Known rows, with every step that occurs:
rimu/vovadi/kidal/libosep/boda/tokep: [ 43 -51  15   0 -32  -2  -9 -24   6  27  -3   8 -18  -5 -41  -7 -26 -12
   9  -1  15   9  -4  10 -15 -18  12   6   7]
kidal/libosep/boda: [ 17 -46   6   2 -23  -4   5 -18   3  16 -36  12   4   3 -28  16 -24 -12
   8  15   8   9  16  -4 -21  13   8  -9  13]
ripek/falu/pote: [  5 -20  20  -4 -33   7 -13 -11 -16   8   8   5  -7  -1  16  10 -11 -24
 -12   8  14  -2   6 -13 -17 -10  31  -8   7]
tokep/rimu/vovadi: [ 12  -4   6  14  -7  -9   2 -14 -11  33  26  14 -11   4   0 -14 -11 -26
   5  -7  21   3  18  17 -14 -29  -2   7 -36]
vovadi/rimu/ripek: [  8 -23  15  17 -14   0  15 -11 -13  11  20   9 -24   9  13  14 -23 -26
   2  -8  18   8  17  15  -1 -13 -13  16  -8]
ripek/rimu/tokep: [ 12 -21  31  25  -5   1 -11  -7 -10  18  10   5 -24  -4 -21 -19 -12 -31
   9  -3  23  -1  16  21  -4 -22   4  28  -4]
vovadi/kidal/libosep/boda/tokep/rimu/ripek/falu: [ 43 -68  43   7 -50  13 -37 -15  -1  35  20  16 -29   8   3 -12 -58 -42
  12  -6   7  16   0 -14  -8  -1  -8  10  10]
rimu/ripek/falu/pote/suli/kope: [ 22   0   5  -3 -42  17  -3 -18 -19 -10  -2   9  -7  -6  44   5 -44 -25
  16   2  24  -2  -1  13   0  -6   3 -14 -13]
degip/suli/kope: [ -7  11  -4   7   7  -1  15 -14 -11 -12  -6   5  -9 -10  20  -6 -30 -20
  17  -4  21   0  13  14   8   3   9 -13 -23]
falu/pote/suli/degip: [ 18  10 -16  -9 -21   2  -1 -17 -21   0 -29  11  -7  -6   0   7 -20 -36
 -17   2  26   1  12  -6   3  31  13 -26  23]
ripek/falu/pote/suli: [  2  -5 -11 -11 -43  10 -17  -9 -20   6  -5  11   0  -3  30   9 -12 -28
  -8   0  23   2   2   2 -14  -2  18 -23   9]
kidal/libosep/boda/tokep/rimu: [ 22 -51 -11  19 -26  -4 -24 -22   1  38 -27  21 -22   1 -21  -9 -43 -19
   8  -8  13  18  20 -26 -25  21 -11   2  13]
boda/libosep/kidal/vovadi/rimu/ripek/falu/pote: [ 32 -50  22   1 -75  18  11 -28 -10  30  14  18 -26  38  23  31 -15 -43
   6   0  19  20  -4 -16 -27 -10 -23  16  16]
vovadi/kidal/libosep/boda: [ 30 -60  34  -6 -26   1   4 -11   0  15 -15  14   3   4 -27  15 -22 -15
  -6  23   8   7   4  -7 -14  -3  10  -9  20]
boda/tokep/rimu/vovadi/kidal/libosep: [ 35 -33  13  13 -13   7 -12 -15  -6  41  34  16 -26   3 -20 -28 -28 -36
   1  -3  15  16   3   5 -13 -26   0   9 -27]
tokep/boda/libosep/kidal/vovadi/rimu/ripek: [ 33 -44  -5  15 -47  -4  24 -33   8  34  15  34 -31  40  -9  14 -22 -17
  23  -7  15  21   6 -18 -27   8 -49  20  20]
ripek/rimu/vovadi/kidal: [ 23 -29  54  11 -19   0   5  -7 -11  23  43   4 -14  -2 -25 -10   1 -35
   2   3  29  -5   3  26  -1 -48   3  17 -15]
suli/degip: [  5   2  16  -1   5  -5  16 -13  -5   6  -8   2 -13  -6  -7   0 -22 -20
  -6   4  12  -2  18   1  14  26  15  -8   3]
falu/ripek/rimu/vovadi: [ 21 -29  28  35 -24   6   9 -19 -25  20  37   5 -15   1 -22  -4 -16 -50
  16   0  22  -6  20  27 -11 -28 -11  29 -18]
kope/suli: [-12 -35 -13  11 -10  -3   3  -6  -6   8  14  20  -2  -4   8  19  -3   8
  10  -3  14  -1  12   9  -9   1  26   1  -6]
boda/libosep: [ -8 -28 -16   0 -15  -5  34  -9  -2   5  -6   7 -17   6 -10  10  -6  -9
  11   0   3   7  11 -11   4  23  -5  -6  -9]
boda/tokep: [ -7 -17 -15  15  -4  -6  -1 -10  -1  14   5   5 -29 -14  -6  -7 -20  -6
   0 -10  15   3  10  -1  -1  -1  12   2  -2]
tokep/boda: [  4 -12  -7   9  -6 -15   0 -16   2  12  10  20 -12   1 -15  -5 -15   3
   7  -1  13  -1  14 -16 -18   9   5  -3  11]
falu/ripek: [  6 -29   6  21  -8   3  16 -12 -22   6  18   9  -8  -1   4  12 -24 -25
  -4  11   7  -2  19   6  -6   0  -1  10  -8]
vovadi/kidal: [  6 -29  32  -2  -4  -3  12   0  -8   9  27   7 -10  -4  -2   5  -5 -14
 -17  15  14  -2   3   2   4 -22  15  -4  -4]
ripek/rimu/tokep/boda/libosep/kidal/vovadi: [ 38 -40  12  23 -40  -5  -2 -30  10  44   5  30 -30  27 -43 -18 -10 -19
  32  -2  19  12   5 -15 -28  -2 -31  32  24]
kidal/vovadi/rimu/ripek/falu: [ 10 -22  22   6 -31  11   9 -21  -7  35  25  19 -10  21  30  14 -21 -27
  15  -6  25  14   3  27 -22 -29 -15  20 -16]
pote/falu/ripek/rimu/vovadi/kidal/libosep: [ 45 -52  50  11 -37  33   8 -22 -24  16  47   7  -8  16   1 -14 -41 -52
  17  24   4  -1   3  34  -7 -27 -13  16 -17]
tokep/rimu: [ -2 -17   4  16  -1  -7  -1  -6 -12  26  12  16 -12   3  11  -7 -18 -22
  -8  -1  15   5  23 -11 -10  -7  -5  -1 -17]

Rows:
[ 23 -32  29  20 -32   4  20 -21  -3  35  22  19 -18  24  10  21 -17 -31
  -1   6  27  13   6  23 -21 -39 -24  21   0]  libosep/kidal/vovadi/rimu/ripek
[ 52 -57  12  38 -45   5  -1 -35  -6  38  20  34 -33  31 -38 -13 -23 -35
  32   3  13  12  11 -19 -29   2 -44  46  27]  falu/ripek/rimu/tokep/boda/libosep/kidal/vovadi
[ 15 -25  30   4 -42  11 -10 -13 -17   6  19   4 -12   4  20  16 -25 -40
   1   6  14  -5   4   4 -13 -18  23   0  -1]  rimu/ripek/falu/pote
[  6 -36  -3   3 -33  -4  38 -19   7  31  -7  20 -10  23 -12  17  -1 -14
   9  13  11  12   1  -6 -14  -2 -18   0   0]  boda/libosep/kidal/vovadi
[ 44 -48  36  -8 -31  -2   5 -19   0  22  -5  10   2   4 -36   7 -14 -17
   5  16  13   6   0  16 -17 -23  13   0   0]  rimu/vovadi/kidal/libosep/boda
[ 40 -28  19  29 -22  12 -26 -28 -19  12  27  18 -30  10   6 -33 -51 -22
  30   2   4  -7  18   3 -12   2 -19  34  14]  pote/falu/ripek/rimu/tokep/boda
[  6 -24  18  10 -21  -4  17 -17   3  36   5  19   1  12  -5  15  -3 -11
  -4  19  22   4   4  13 -21 -33   1   2   2]  libosep/kidal/vovadi
[ 24 -19 -20   7  -9 -13   4 -20   5  11  -3  20 -33   9 -27 -19 -16  -1
  25 -11   0   9  11 -20  -9  30  -5  15   7]  rimu/tokep/boda/libosep
[  0 -37   6   2 -29  -4  30  -8   4   6   4   5 -23  15  -6  12  -6 -18
   0   8  -1   7   8 -11   8  12  -5  -6   7]  boda/libosep/kidal
[ 24  -6   3  14   2 -13 -17 -18   2  15   9  19 -22   0 -19 -23 -18  -1
  12  -4  11   0  13  -3 -17  -2  12  17   6]  rimu/tokep/boda
[ 23 -24  25  22 -32  16   6 -25 -25  15  34   4 -14   7  14 -13 -35 -39
  27   5  11 -11  14  37  -3 -26 -15  22 -21]  pote/falu/ripek/rimu/vovadi
[ 59 -75  56  21 -48  13  -2 -24 -20  26  18  12  -5   9 -47   5 -28 -54
  14  17  17   3  10  15 -19 -22 -14  25  13]  falu/ripek/rimu/vovadi/kidal/libosep/boda
[ 30 -54  16  16 -47  10 -34 -22   1  36   0  17 -27   8   4 -10 -61 -37
  27 -14   6  17  10 -11 -19  14 -10   9   6]  kidal/libosep/boda/tokep/rimu/ripek/falu
[ 26 -20  17  14  -8  -4 -16 -12  -8  37  45  12 -34  -5  -6 -31 -20 -24
  -7 -14  23   7   4   3  -5 -36  -2  15 -26]  boda/tokep/rimu/vovadi/kidal
[ 15 -49 -14  11 -26  -4  -9 -22   7  22 -35  11 -18  -7 -34   4 -36  -6
  12  -2   9  12  11 -10 -18  20   6  -3  22]  kidal/libosep/boda/tokep
[  7 -36  23  23 -28  18   4 -16 -25   7  24   6 -14   7  24  -5 -40 -33
  12  11   5  -9  19  13   1  -3 -19  13  -3]  pote/falu/ripek/rimu
[ 44 -66  36  15 -42   4 -18 -22   1  34   6   8 -25  -4 -57 -12 -26 -30
  18  -4  26   8   1   8 -15 -24   0  18  15]  ripek/rimu/vovadi/kidal/libosep/boda/tokep
[ 36 -30   3  10 -27  -7  -4 -22   5  13   9  19 -49  27 -11 -15 -13  -8
   8 -15   5  21  12 -32  -8  17 -24  28  28]  vovadi/rimu/tokep/boda/libosep/kidal
[ 25 -19  21  27  -8  -8 -26 -18  -4  21  14  18 -28   0 -34 -29 -18 -19
  22  -9  20  -2  17  -3 -17  -9  -1  28  15]  ripek/rimu/tokep/boda
[ 34 -38 -11  10 -70   4 -55 -22 -18  28  -9  22 -29  -2  26  -4 -52 -38
  10 -28  29  10   5 -17 -18   7 -18  -4  26]  libosep/boda/tokep/rimu/ripek/falu/pote/suli
[ 31 -39  12   4 -63   6  10 -32   9  35  29  31 -32  44  13   9 -23 -21
  30 -12  12  22  -2 -18 -25   5 -39  21  20]  tokep/boda/libosep/kidal/vovadi/rimu/ripek/falu
[ 21 -43   9  12 -45   4  38 -24   2  32  10  20 -26  34   2  25 -15 -29
  13  -1  17  21   4   4 -13  -8 -42  20   1]  boda/libosep/kidal/vovadi/rimu/ripek
[ 20 -32  45   8 -48  13   3 -20  -2  35  34  16 -18  28  31  15 -20 -33
   7   2  22  14  -1  25 -20 -39 -16  22   0]  libosep/kidal/vovadi/rimu/ripek/falu
[  3 -24 -28   4 -16 -14  19 -19   7   8   0  21 -22  12 -22   0 -14   0
  20  -7   1   7  13 -34  -8  39 -11  -6  12]  tokep/boda/libosep
[  1 -16  -1   2  -1  -1   5 -13  -5   3   3  16  -7  -5   1  13 -13  -2
   7  -4  13  -1  17   5   7  29  27  -2   6]  kope/suli/degip
[ 35 -65  17  11 -26   0 -26 -14  -2  36  -4  21 -25   2 -19 -11 -40 -19
  -5   1  12  18   9 -31 -16   6  -7   2  19]  vovadi/kidal/libosep/boda/tokep/rimu
[ 24 -44   3  28 -31 -12 -24 -20  -4  32  -1  17 -36  -5  -6  -6 -51 -20
  15 -21  20   6  17 -14  -8   3 -21  16   8]  libosep/boda/tokep/rimu/ripek
[ 31 -25  14   0 -72  19 -14 -24 -18  30  10  25  -9  26  43  23 -19 -48
  -6  -2  37  17  -6  17 -30 -33 -19   3  21]  libosep/kidal/vovadi/rimu/ripek/falu/pote/suli
[  8 -20  32  12 -25   7 -11  -5 -12  24  40  13 -18  10  36  -7 -35 -40
  12  -7   9   3  13  10  -4 -14  -6   7 -24]  tokep/rimu/ripek/falu
[ 34 -31  31   5 -11   7   2 -10  -9  34  34  17  -6  13 -13 -17 -17 -41
  -3  14  13  13   7  11 -19 -31   3   2 -33]  tokep/rimu/vovadi/kidal/libosep
[ 30 -63  13   2 -28   1 -11 -16   5  20 -12  12 -20  -6 -33   3 -34  -8
  -3   6  10  12   1 -15  -9   7   9  -3  28]  vovadi/kidal/libosep/boda/tokep
[ 58 -78  37  29 -48  13 -17 -28 -15  29  17  10 -27   0 -53  -7 -38 -48
  16   2  18   8   6   8 -16 -16 -16  31  19]  falu/ripek/rimu/vovadi/kidal/libosep/boda/tokep
[  6 -23  12  21 -25   7 -26 -11  -6  29  40  10 -39   0  30 -21 -48 -36
  16 -21  11   8  10   0   0  -9  -6  14 -19]  boda/tokep/rimu/ripek/falu
